Each row comes from the steps of one path. Every step used is in the known rows, and no mark comes twice. Write the path behind each row, first mark first.
Known rows
n/y/a/h/v: [ 14  -7  -8   8  19  25 -16  52  -7 -15   0 -15  27  10 -33   1 -21 -12
   5  27   9]
n/y/a/h: [ 10  -8  28  29  13   2   0  39 -10 -22  -6 -11  -3 -18 -49  14 -32  -9
  -3   4   4]
w/y: [-34  22  55  12  10  15   4   0 -20   2 -12 -13  -6  12  41   1 -17  52
 -22  37  -5]
w/v/t: [ -3  31   8   2  23  10   7  -8  36 -20 -12 -21 -13   3 -22  27   6  13
 -49  10  20]
w/y/t/h/v: [ -3   5  -8  -6  23  21 -40  31  -9  13  -4  -8  10  41  12 -25 -12 -12
  -3  17  -3]
v/t/y/a: [-12  34  64  27   5  -8  27  -3   3   0 -24  -3 -19   6 -41   7 -16  18
   5  26  -4]
h/v/y: [  1   6  15   9   7  22  34   9   7  -2   7 -17   6  10  48   5  12  24
   2  19  -8]
a/h/v/t/y/n: [ 12   5  28  14  11  28  26   0  11  12 -19 -29 -15  24 -21   3   6  20
  -7  -6  22]
a/h/v: [ 14  -9 -13  -7  21  33 -20  49   7 -13  11 -23  27  14  -1  -1 -22  -2
  -7  20   5]
v/y: [ -6   7  43  18   3   6  46  -6   7  -4   4 -14 -17  -6  50  11   3  32
  -4   8 -12]
t/h: [ -2   9  17   2  29   1 -15  14  16   3  -3   6 -12   9  14  -6 -36 -39
 -13  -7 -20]
y/a/h/v/t: [ 18  15 -11  10  32  21  -1  33  26 -11  -7 -26  20  10 -36   2   6  -2
 -21   5  14]
v/h: [  8   1  -1   8  19  20   4  20  17 -11   9 -13  14  -4  -3   6 -27  -8
 -33  -3   1]
a/h: [ 11 -12  21   8  15  12  -6  36  10 -21  10 -22  -4 -12  -1  10 -33   6
 -19  -7  -2]
h/v/t: [ 12  19  -9   2  33  23  11  18  27  -5  -6 -27  20  16 -16   2   3   2
 -22  18  16]
y/v: [-18  -2  40  15   9 -14 -12  13 -12  -8 -21  -9 -37 -15 -18  -5 -25  25
   9   7  17]
w/v: [-20  20  27 -10   4  10 -14  -5  15 -27  -8 -10 -24   1   0  28 -21  22
 -40  34  14]
n/y: [  4  -3  25  26  20   9  37   8 -16  -9  -2 -13   6  -6 -24  27 -36 -20
   2  29  15]
v/y/a/h: [  6  -3  37  25   5   1   4  32   2 -20  -2 -12 -15 -19 -12   6 -13  17
  -5  -6  -9]
w/y/v/t/h/a: [ -1  23 -20   4  24  26 -22  36  11   3   4 -10  12  26 -12 -18   0 -10
  -1   9  -4]
a/h/v/t/y: [ 11  27  15  11  16  23  35   2  26   6   8 -23   5  31  -9  23  -1   1
  -9  -8  -8]
v/h/a: [ 12   5 -27  -3  13  41  -6  47  14 -12  24 -21  38  15  -9  -8 -20   2
  -8  29   4]
n/y/a/h/v/t: [ 22  12 -16  18  34  22   9  32  19 -11  -6 -25  24   9 -49  10   5 -15
 -17   4  18]

Which path is each row?
[  7  21   0   7  39   3  -5   9  33   4  -7   0  -8  11  -4  -1 -13 -45
 -26 -24 -14] : v/t/h
[  8  15  -6  21  39  -5  -7   9  19   5 -15   3 -18   5 -32   2  -7 -54
 -12 -36  -3] : n/y/v/t/h
[  9   2   3   3  13  26 -16  45   1  -9   2 -15  20  18 -20   0 -20   0
   5  23   0] : t/y/a/h/v
[ -9  -7  30  30  12 -13   7  11 -26  -8 -20  -7 -28 -16 -43  11 -25  -2
  17   5  24] : n/y/v
[  1  13 -11  -2  12  23 -11  10  26 -23   6  -8   2   0 -12  24 -16  -6
 -54   0   8] : w/v/h
[  4   4  43  22   4   2   1  29   1 -14  -3 -11 -14  -5 -29  11 -29   8
  -1  -2 -10] : t/y/a/h
[  3  18   1  13  37  -6 -15  10  25   5 -16   3 -23   5 -20  -6  -7 -42
 -17 -35  -7] : y/v/t/h
[  5  15  32  19   6   4  -2  21  14 -20  -6 -12 -18  -3 -43  22 -13   8
 -17  -9  -4] : w/v/t/y/a/h
[-19  26  75  23  -2  -9  19   1 -10  -1 -22   2 -22   4 -28   5 -31  22
  14  38  -9] : t/y/a
[ 21  11 -19   5  35  26   3  31  30 -11   1 -31  22  12 -22   7   5  -4
 -26  -1  14] : a/h/v/t
[  4  32  22   9  15  20  40  -8  24  10   3 -21   4  34  -5  21  -2   5
  -6   6  -6] : h/v/t/y
[  5  12  11  31  30  -5  21   4   7  -7 -21 -19 -16  -9 -52  15   4  -4
  -9 -12  27] : n/y/v/t
[ 11 -14  23  13   5  29  22  12   0   4 -16 -27 -13   8  15  -8  16  33
  -2   3  21] : a/h/v/y/n
[-21  24  58  21  -6  -8  13  -2  -3 -17 -24   3 -31 -11  -9  10   0  35
  -6  35  -1] : w/v/y/a
[ -2  -9  28  13  -1   3   4   9 -20   9  -1 -26 -23  20  22 -20   7  40
   8  11   8] : h/v/y/t
[ 12  14 -31   9  28  24 -11  39  12  -1   7 -10  17  20 -34  -8  -6 -34
   8   5   3] : n/y/v/t/h/a
[ -4   2  60  13   0  17  31 -12  -3  13 -23 -21 -30  18  -3   1 -15  32
   2  13  18] : t/y/n
[-11  15  45  21   1   1  16  16  -8  -7 -20  -2  -7  -3  -5  -7  -2  27
  13  41  -3] : h/v/y/a
[  1   2   3   3  15  28 -27  49  -8 -11  -4 -15  24  16 -12  -7 -15  13
  -4  30   3] : w/y/a/h/v
[  6  13 -33 -10   8  44 -16  40  20 -20  22 -18  30  17 -16   4 -13   4
 -23  31  10] : w/v/h/a
[ -1   1  22  13  16  -8 -12   6   0  15  -3   0 -34  18  21 -18  -9 -20
  -3 -25 -19] : v/y/t/h
[-35  10  50  20   6  -8 -17   6 -30   0 -27  -7 -36  -4   1  -7 -12  49
   0  11  11] : w/y/v
[ -9  17  37  21   6   0   7  17  -4  -2 -20   6  -9   2  -5 -10  -1   9
  11  28 -11] : t/h/v/y/a
[-21   3  57  13   7  22   6  -4 -22  10 -34 -22 -23  12  14 -13  -6  56
 -15  29  25] : w/y/n
[  4   8   3   8  14  20  21  10  14   5   7  -6   3  16  48   0  12  -3
   0   1 -19] : t/h/v/y
[ -1  16  18  20  27  -6   9   5  16  -7 -22 -20 -23  -8 -35   3   3  14
 -14 -11  21] : y/v/t
[  7  24 -30  -7  24  31 -20  34  29  -7  11 -11  17  26 -15  -4  -6 -22
 -14  16  -2] : w/v/t/h/a
[  2   6   6  18   9   8   4  11   8  -2   1  -6 -11   1 -23   9 -16  -5
 -13 -27   1] : t/y/v/h
[ 11  -2   5  10   7  25  25  21  10  -7  14 -21   8   7  41   8  13  19
  -3   0 -10] : a/h/v/y
[  4   4 -12  -3  15  22 -31  43   0   4  12 -13   8  30  -6 -28 -21 -11
  10  21  -4] : y/t/h/a
[  8   9  37  24   9   3   6  27  10 -14  -4 -14 -11  -4 -38  13 -18   6
  -7 -11  -7] : v/t/y/a/h
